What can hang from each mark
z284: z40
z178: z408 z753 z842
z408: z178
z138: z40
z842: z62 z178
z62: z701 z753 z842
z742: z40 z753
z753: z62 z742
z701: z62
z40: z138 z284 z742

Known rows, with every way that one mark hangs from another
z742[z40]: [-0.37 -0.48 -0.91  0.22  0.92  0.40  0.72 -0.64 -0.50  0.78  0.56 -0.46
  0.24 -0.74 -0.76  0.78  0.38  0.75 -0.91  1.03 -0.59  0.03  0.13  0.96
 -0.89]
z178[z753 z842[z62[z701]]]: [ 1.84 -1.60  1.95  2.17 -0.17 -0.17 -0.79 -0.78  0.76 -0.19  1.69 -1.08
 -2.13  3.99 -2.13 -0.17 -0.45 -2.43 -0.79  0.18  2.25 -2.86 -1.19 -0.49
 -1.21]
z178[z842[z62[z753]]]: [ 0.90 -1.57  2.38  2.59 -0.28  0.02 -0.84  0.25  1.02  0.26  2.85 -1.15
 -0.50  2.50 -1.54 -2.12 -0.09 -1.75 -2.74 -1.48  2.56  0.75  0.18 -0.46
 -0.81]
z742[z40 z753]: [ 0.40 -2.06 -2.39  0.37  2.06  0.44  0.12 -1.99 -0.07  1.97  2.28  0.46
  0.55 -1.34 -0.10  0.21  0.22  1.82 -1.64  1.71 -0.57  1.20  0.91  1.33
 -1.33]
z742[z40[z284] z753[z62[z701 z842]]]: [-0.53 -3.57 -2.62  3.09  1.92  1.05 -1.55 -4.45  0.81  6.26  5.42 -0.31
 -0.91  1.94 -1.34  1.45 -1.11  1.58 -2.66  6.12 -0.36  2.15  2.20 -0.75
 -3.63]
z62[z701 z753 z842[z178[z408]]]: [ 1.39 -2.07  2.02  1.33  3.36 -1.06 -0.25 -2.10  0.83  1.95  2.91 -2.12
 -2.05  5.81 -0.46  3.10 -2.63 -0.67  0.14  1.23  0.37  0.18  0.85 -2.12
 -0.15]
z62[z701 z753[z742] z842]: [ 1.63 -0.54  0.25  1.55 -0.20 -0.01  1.08 -4.50  0.73  2.27  3.88 -0.88
 -0.99  4.97  0.16 -0.81 -1.09 -0.65 -0.57  1.23  0.75  1.54  2.05 -3.05
 -0.22]
z742[z40 z753[z62[z842]]]: [-0.38 -2.94 -2.53  2.19  2.84  0.87 -0.23 -3.10  0.65  3.46  4.39  0.63
  0.12 -1.19 -0.32  0.87 -1.50  2.69 -2.07  3.64  0.67  1.66  1.76  2.31
 -3.48]
z62[z701 z753[z742[z40[z138]]] z842]: [ 1.59 -2.04 -0.42  2.88  0.26  0.95  1.44 -3.62 -0.84  2.80  5.78 -1.20
 -1.19  4.69 -0.36 -1.43 -0.79  1.17 -1.98  3.59  1.98  3.14  1.37 -3.22
 -1.31]
z701[z62[z753[z742[z40]]]]: [ 0.03 -0.34  0.03  1.33  0.82 -1.08  2.17 -1.99  0.32  0.08  2.09 -0.76
  0.08 -0.19  0.12 -1.54  0.02  2.49 -3.81  0.81  1.75  1.54  1.31 -0.69
 -0.28]
z138[z40[z284]]: [ 1.64 -0.15  0.27  1.41 -0.32  0.44 -1.36 -0.62 -0.04  1.39  2.30  0.29
  1.15 -0.67 -2.61  0.10 -0.36 -0.40 -1.92  1.06  0.00  1.63 -1.07 -1.80
 -1.06]
z62[z753]: [ 0.48 -0.35  0.52  0.37  0.02  0.31  0.42 -0.13  0.64  0.35  0.88 -0.73
 -0.48  1.42  0.64 -0.77 -0.07 -0.52 -1.50 -0.39  0.84  0.70  1.23 -2.15
  1.19]
z753[z62[z701 z842] z742]: [-0.29 -0.89 -1.06  2.78  0.18  0.16  0.05 -4.40  1.31  2.54  3.29  0.53
 -1.14  2.35 -0.02  0.04 -1.42  1.09 -0.15  2.71  1.20  0.90  0.88 -0.80
 -2.03]
z408[z178[z753[z62 z742] z842]]: [ 2.56 -1.62 -1.80  3.28 -1.04  0.62  0.89 -2.31  0.72 -0.10  4.13  0.36
 -1.88 -0.67  1.03 -1.16 -0.60  0.73 -2.14  0.81  2.86 -3.45 -0.45  3.13
 -2.09]
z178[z408 z842[z62[z701 z753[z742]]]]: [ 1.43 -3.58  1.65  3.02  0.89 -0.93  0.13 -4.00  1.08  0.45  5.14 -0.52
 -1.54  4.88 -1.83 -1.23 -1.34 -2.49 -2.31 -0.34  2.73  0.11 -0.66 -1.34
 -0.05]
z178[z842[z62]]: [ 0.39 -1.29  1.68  2.05  0.03 -0.34 -1.46  0.58  0.37  0.04  2.00 -0.48
 -0.15  1.04 -2.06 -1.35  0.14 -1.26 -1.31 -1.08  1.60 -0.01 -1.18  1.89
 -2.21]
z284[z40[z138 z742[z753]]]: [ 2.90 -4.49 -1.32  2.23 -0.83  1.56 -0.82  0.97 -1.25  3.44  4.96  0.12
  0.76  0.34 -1.54 -2.06  0.86  0.92 -3.82  3.47  2.85  4.07 -0.33 -2.99
 -0.82]
z842[z62 z178[z408 z753[z742]]]: [ 3.10 -2.82  1.61  4.32  2.10 -1.79 -0.40 -0.95  1.38 -1.74  2.56  0.74
 -1.98  1.76 -0.58  1.09 -0.75  0.76 -3.04 -0.12  4.40 -2.59 -3.84  1.92
  0.39]
z62[z701 z753 z842]: [ 0.74 -0.31  1.12  0.50  0.56  0.10  0.56 -2.26  0.63  2.18  2.26 -1.82
 -1.12  5.44 -0.56  0.26 -1.42 -1.67  0.47  1.40 -0.03  0.86  2.42 -3.62
 -0.23]
z742[z40[z138] z753]: [ 0.53 -2.94 -2.04  1.52  1.83  1.34 -0.23 -0.86 -1.36  1.98  3.51  0.61
  0.06 -1.06  0.13 -1.16  0.36  2.58 -2.69  3.05  0.86  2.66  0.02  0.36
 -1.42]
z701[z62[z753 z842]]: [ 0.37  0.50  2.45  0.17  1.19 -1.09  1.33 -0.36  0.58  0.60  1.49 -1.92
 -0.16  2.74 -0.20 -0.40 -1.80  0.63 -1.65  0.58  1.34  1.49  2.67 -1.13
 -0.92]
z138[z40[z284 z742[z753[z62]]]]: [ 1.93 -3.83 -1.72  3.75 -0.07  1.92 -2.68 -1.32  0.82  3.79  5.98  2.05
  1.20 -2.29 -2.10 -1.53 -0.02  1.97 -4.92  4.79  1.64  3.78 -0.29 -2.90
 -1.96]
z701[z62[z753[z742] z842[z178[z408]]]]: [ 1.67 -1.44  2.80  2.09  3.19 -2.80  1.25 -2.53  0.98  0.23  3.59 -1.02
 -1.06  2.63  0.35  0.96 -2.73  2.30 -2.49  0.42  2.64  1.10  0.85  0.70
 -0.99]
z701[z62[z753[z742] z842]]: [ 1.11  0.23  1.56  1.35  0.43 -1.46  2.04 -2.25  0.88  0.58  3.09 -0.91
  0.01  2.12  0.37 -1.75 -1.54  1.56 -2.26  0.60  2.29  1.94  2.19 -0.80
 -1.09]
z701[z62[z753[z742[z40[z138]]] z842]]: [ 1.04 -1.01  1.09  2.72  1.17 -0.31  2.13 -1.74 -0.93  1.30  4.62 -1.07
 -0.26  1.86 -0.29 -2.29 -1.18  3.30 -3.82  3.03  3.29  3.53  1.76 -0.76
 -1.90]
z842[z62[z753]]: [-0.11 -0.62  1.44  2.18  0.16 -0.18 -0.71  1.00  1.04 -0.05  1.15 -1.04
 -0.17  2.70 -0.72 -1.39  0.46 -1.24 -3.32 -0.44  2.30  1.02 -0.22 -2.06
  0.85]
z178[z408 z753[z62[z701] z742] z842]: [ 1.80 -4.11  0.07  3.08  0.51 -0.39  0.85 -5.05  1.18 -0.20  4.30  1.04
 -3.25  1.66 -0.23  0.85 -2.39 -1.05 -0.69  1.57  3.04 -3.60 -1.05  0.90
 -0.77]

Rows
[-0.61 -1.69 -2.06  2.74  1.02  0.34  0.61 -5.06  0.82  3.15  4.19  0.13
 -0.90  1.40 -0.62  0.99 -1.13  1.87 -1.08  3.81  0.68  0.91  1.12  0.15
 -2.88]
z753[z62[z701 z842] z742[z40]]
[ 0.58 -4.34 -1.97  3.51 -0.55  1.69 -2.42 -0.60  0.84  3.94  4.86  1.60
 -0.04 -1.07 -0.39 -1.49  0.71  2.09 -4.43  5.26  1.34  2.89  0.89 -1.82
 -1.28]
z40[z284 z742[z753[z62]]]
[-1.02 -0.84 -1.54  2.21 -0.32 -0.03 -0.06 -3.54  1.05  1.54  1.69  1.12
 -1.44  1.04  1.01 -0.38 -0.27  1.21 -1.12  1.86  1.13  0.31 -0.15 -1.87
 -0.45]
z753[z62[z701] z742]
[ 0.67 -2.45  2.38  3.25  3.11 -1.56 -1.35  1.20  1.36 -0.38  1.71 -1.04
 -1.22  3.25 -0.73  1.21 -0.80 -0.25 -3.49 -0.63  2.64  0.29 -1.67 -0.63
  0.90]
z842[z62[z753] z178[z408]]
[ 2.08 -1.37  3.35  1.43  3.71 -2.53  0.85 -0.09  0.71 -0.91  1.35 -1.36
 -2.15  2.28 -0.47  3.27 -3.41  1.66 -0.66  1.41  2.55 -2.81 -0.50  2.63
 -1.45]
z701[z62[z842[z178[z408 z753]]]]
[ 0.99 -3.66 -1.89  2.54  0.82  1.54 -1.39 -0.78 -1.44  3.64  4.68  0.41
 -0.15 -0.44 -0.76 -1.20  0.54  2.27 -3.86  4.47  0.93  3.22  0.36 -0.48
 -1.74]
z742[z40[z138 z284] z753]
[-0.35 -3.13 -2.21  5.18 -0.72  1.32 -0.70 -1.43 -0.93  2.92  4.95  0.97
 -1.26 -1.09 -0.57 -1.55  0.67  3.50 -4.68  4.89  2.67  2.34 -0.70 -0.38
 -1.70]
z753[z62 z742[z40[z138 z284]]]
[ 3.01 -0.63  1.74  1.89  1.46 -0.41 -0.55  0.39  0.70  0.31  1.47 -1.26
 -1.84  1.99 -0.10  2.24 -1.41  0.96 -0.07  0.96  1.56 -1.85 -0.23  1.33
 -1.49]
z62[z842[z178[z753]]]
[ 0.86 -5.19 -1.61  4.71 -0.81  2.48 -2.73  0.71 -0.33  4.03  5.78  1.75
 -0.68 -0.37 -0.25 -2.64  0.73  2.89 -5.25  6.48  2.74  4.26  0.17 -2.71
 -1.29]
z40[z138 z284 z742[z753[z62]]]
[-0.40 -3.47 -1.93  2.05  0.41  1.46 -1.49 -2.01  1.31  3.32  3.34  1.49
 -0.59  0.81  0.43 -0.89  0.26  1.59 -2.14  4.58  0.67  1.97  0.90 -3.21
 -1.14]
z40[z742[z753[z62[z701]]]]
[ 1.03 -4.20 -1.42  3.35 -0.02  1.73 -2.35 -2.94  1.25  5.84  6.26  0.50
 -0.53  2.59 -1.43 -0.37 -0.76  1.11 -2.56  7.01  0.45  3.11  1.86 -3.36
 -2.73]
z40[z284 z742[z753[z62[z701 z842]]]]
[ 1.26 -0.83  0.55  2.32  0.46 -0.74  1.26 -3.11  0.09  2.92  5.09 -1.68
  0.01  1.86 -1.52 -0.99 -0.85  1.97 -4.26  3.09  1.45  2.59  2.46 -0.81
 -2.15]
z701[z62[z753[z742[z40[z284]]] z842]]
[ 3.21 -3.82  1.68  3.51  0.36 -0.95  0.66 -2.72  0.65 -2.10  4.42  0.87
 -1.65  1.67 -2.04 -0.70 -1.59 -1.83 -2.01 -0.49  4.28 -3.04 -2.61  3.12
 -0.55]
z178[z408 z753[z742] z842[z62]]
[ 2.38 -3.06 -0.07  2.07 -1.91  1.24 -0.33  2.68 -1.69  2.16  3.29 -0.73
  0.58  0.90 -2.14 -1.46  0.94 -0.02 -2.68  2.99  3.03  3.11 -1.02 -3.16
 -0.33]
z284[z40[z138 z742]]
[ 0.22 -4.26 -2.15  4.44  1.57  1.91 -1.91 -1.48 -0.53  5.28  6.81  0.44
 -0.77  0.11 -1.08 -0.39 -0.85  3.17 -4.40  6.50  2.15  3.57  1.38  0.53
 -3.70]
z742[z40[z138 z284] z753[z62[z842]]]
[ 0.63 -0.33  0.67  1.53  1.36 -0.95  2.39 -2.95  0.13  1.22  3.70 -1.11
  0.21  1.35 -0.51 -1.04 -1.24  2.35 -2.98  1.68  1.67  2.12  2.39  0.42
 -1.74]
z701[z62[z753[z742[z40]] z842]]
[ 0.44 -0.71  2.27  3.39  1.56 -0.88 -2.03  2.57  1.35  0.41  0.80 -1.36
 -1.02  2.79 -0.19 -0.08  0.73  0.96 -3.68 -1.04  2.57  1.19 -0.98 -1.39
  0.35]
z842[z62[z753] z178]
[ 4.04 -0.90 -1.21  1.46 -1.43  0.34  1.50 -2.42 -0.15 -0.73  3.75 -0.22
 -1.00  0.43  0.65 -1.33 -0.32 -0.23 -0.82  0.09  1.62 -3.26 -0.48  3.04
 -1.58]
z408[z178[z753[z742] z842]]
[ 2.22 -0.92 -0.28  3.18 -0.85 -0.22  0.16 -1.44  0.64  0.43  4.87 -1.01
  0.20  2.55 -0.33 -3.20  0.69 -0.65 -3.84 -1.14  2.48  0.35 -0.22  0.98
 -1.41]
z408[z178[z842[z62[z753[z742]]]]]
[ 1.24 -4.34 -2.27  2.84 -0.34  0.90 -1.15  0.02  0.69  4.12  4.12  0.60
  0.39 -1.33 -0.88 -0.47  0.36  0.99 -4.11  3.40  2.52  2.73  0.32 -1.93
 -1.20]
z284[z40[z742[z753[z62]]]]
[-0.48 -0.51  1.40  1.86  0.38  0.07 -0.85 -0.30  1.10  0.85  1.10 -1.32
 -1.10  5.31 -1.01 -0.80  0.36 -1.94 -2.46  0.32  1.47  0.87  0.16 -4.36
  0.89]
z842[z62[z701 z753]]
[ 0.45 -2.87  0.02  2.36  1.36 -0.14  0.56 -0.84  1.11 -1.39  1.46  0.83
 -2.53 -0.17 -0.04  1.95 -2.18 -0.36 -1.26  1.65  2.92 -3.80 -1.27  1.03
  0.91]
z178[z408 z753[z62]]
[ 1.67 -2.73 -1.02  4.01 -1.09  1.47  0.41 -1.39 -1.13  2.57  5.42 -0.54
 -0.72  1.26 -0.49 -2.55  0.78  1.61 -4.87  3.52  2.50  3.30  0.41 -2.64
  0.06]
z62[z753[z742[z40[z138 z284]]]]
[ 0.31 -0.64  0.64  2.97 -0.20 -0.42 -0.15 -2.37  1.33  0.93  2.52 -0.23
 -0.91  4.67 -0.24 -2.12  0.81 -0.65 -3.31  0.27  2.45  1.14 -0.30 -4.07
  1.00]
z842[z62[z701 z753[z742]]]
[ 1.34 -1.91  1.30  3.26 -0.74 -0.32 -0.51 -2.96  1.09  1.15  3.94 -0.59
 -1.14  4.52 -1.04 -2.45  0.21 -1.62 -2.52 -0.71  2.37  1.06  0.01 -2.37
 -0.79]
z178[z842[z62[z701 z753[z742]]]]
[ 1.46 -3.89 -1.77  3.46  0.14  1.83 -2.85 -2.44  1.25  4.70  5.76  1.59
  0.54  0.24 -2.25 -0.76 -0.03  1.21 -4.20  5.63  0.67  3.69 -0.10 -5.06
 -1.95]
z138[z40[z284 z742[z753[z62[z701]]]]]
[ 1.02 -3.37  0.77  4.35  3.09 -1.30 -0.09 -1.55  0.93  0.70  3.88 -0.35
 -0.82  1.84 -1.00  0.81 -0.26  1.50 -4.97  0.42  3.01  0.53 -1.81  0.57
  0.15]
z842[z62[z753[z742[z40]]] z178[z408]]
[ 0.89 -1.36 -1.19  1.77 -0.03  0.43  1.55 -2.61  0.40  0.90  3.34 -0.27
  0.12  0.01  0.29 -1.27  0.58  1.10 -2.78  0.48  1.10  1.40  0.98 -0.94
  0.48]
z62[z753[z742[z40]]]
[ 0.85 -2.90  0.58  2.03  2.20  0.05  0.45 -3.45  1.46  0.70  2.94 -0.23
 -2.99  3.75 -0.97  3.13 -3.58 -1.44  0.26  3.35  2.15 -3.68 -0.05 -0.42
 -0.51]
z178[z408 z753[z62[z701 z842]]]
[-1.17 -0.64 -0.30  1.62  1.04  0.11 -0.55 -2.20  0.98  2.63  1.90 -0.41
 -1.32  2.95 -0.43  1.31 -1.74  0.24  0.53  2.87  0.32  0.27  1.10 -1.09
 -1.99]
z753[z62[z701 z842]]
[ 1.26 -1.40  0.30  2.77  0.44  0.56  0.27 -0.84  1.06  0.45  2.31 -0.07
 -2.00  0.90 -0.13  1.06 -1.87  0.17 -0.87  2.40  2.57 -2.14  0.48  0.83
 -1.43]
z178[z753[z62[z842]]]
[ 1.04 -0.11 -1.47  2.03  0.72  0.72  0.51 -1.88  0.98  1.83  2.48 -1.31
 -2.28  3.89  0.13  1.85 -1.86 -0.22 -0.51  3.40  1.10 -3.33  0.78 -0.27
 -1.86]
z408[z178[z753[z62[z701 z842]]]]
[ 1.15 -3.01 -0.09  5.91 -0.72  0.81 -0.87 -0.35 -0.56  2.28  5.60 -0.51
 -0.58  2.69 -1.83 -3.29  1.43  1.37 -6.79  3.20  3.96  3.64 -0.72 -2.50
 -0.45]
z842[z62[z753[z742[z40[z138 z284]]]]]
[ 3.17 -1.53 -0.12  2.86  1.82 -0.28  0.42 -3.73  0.59  2.19  3.44 -1.13
 -2.14  3.06 -0.33  2.29 -0.83  2.03 -0.45  2.69  1.23 -1.22 -0.32  0.54
 -2.19]
z62[z701 z842[z178[z753[z742[z40]]]]]
[ 2.45 -2.62 -0.24  4.33 -0.54  1.28  0.39 -2.50 -1.08  3.49  7.10 -1.08
 -0.53  2.60 -1.39 -2.11 -0.33  1.63 -3.96  4.52  2.46  3.66  1.46 -1.65
 -1.45]
z62[z753[z742[z40[z138 z284]]] z842]
[ 0.65 -0.63  0.45  1.86  0.19  0.20 -0.38 -0.59  0.55  1.43  3.13 -2.55
 -1.11  5.41 -1.29 -1.38  0.38 -2.50 -2.50 -0.28  0.72 -0.22  0.47 -1.61
 -1.41]
z408[z178[z842[z62[z701 z753]]]]
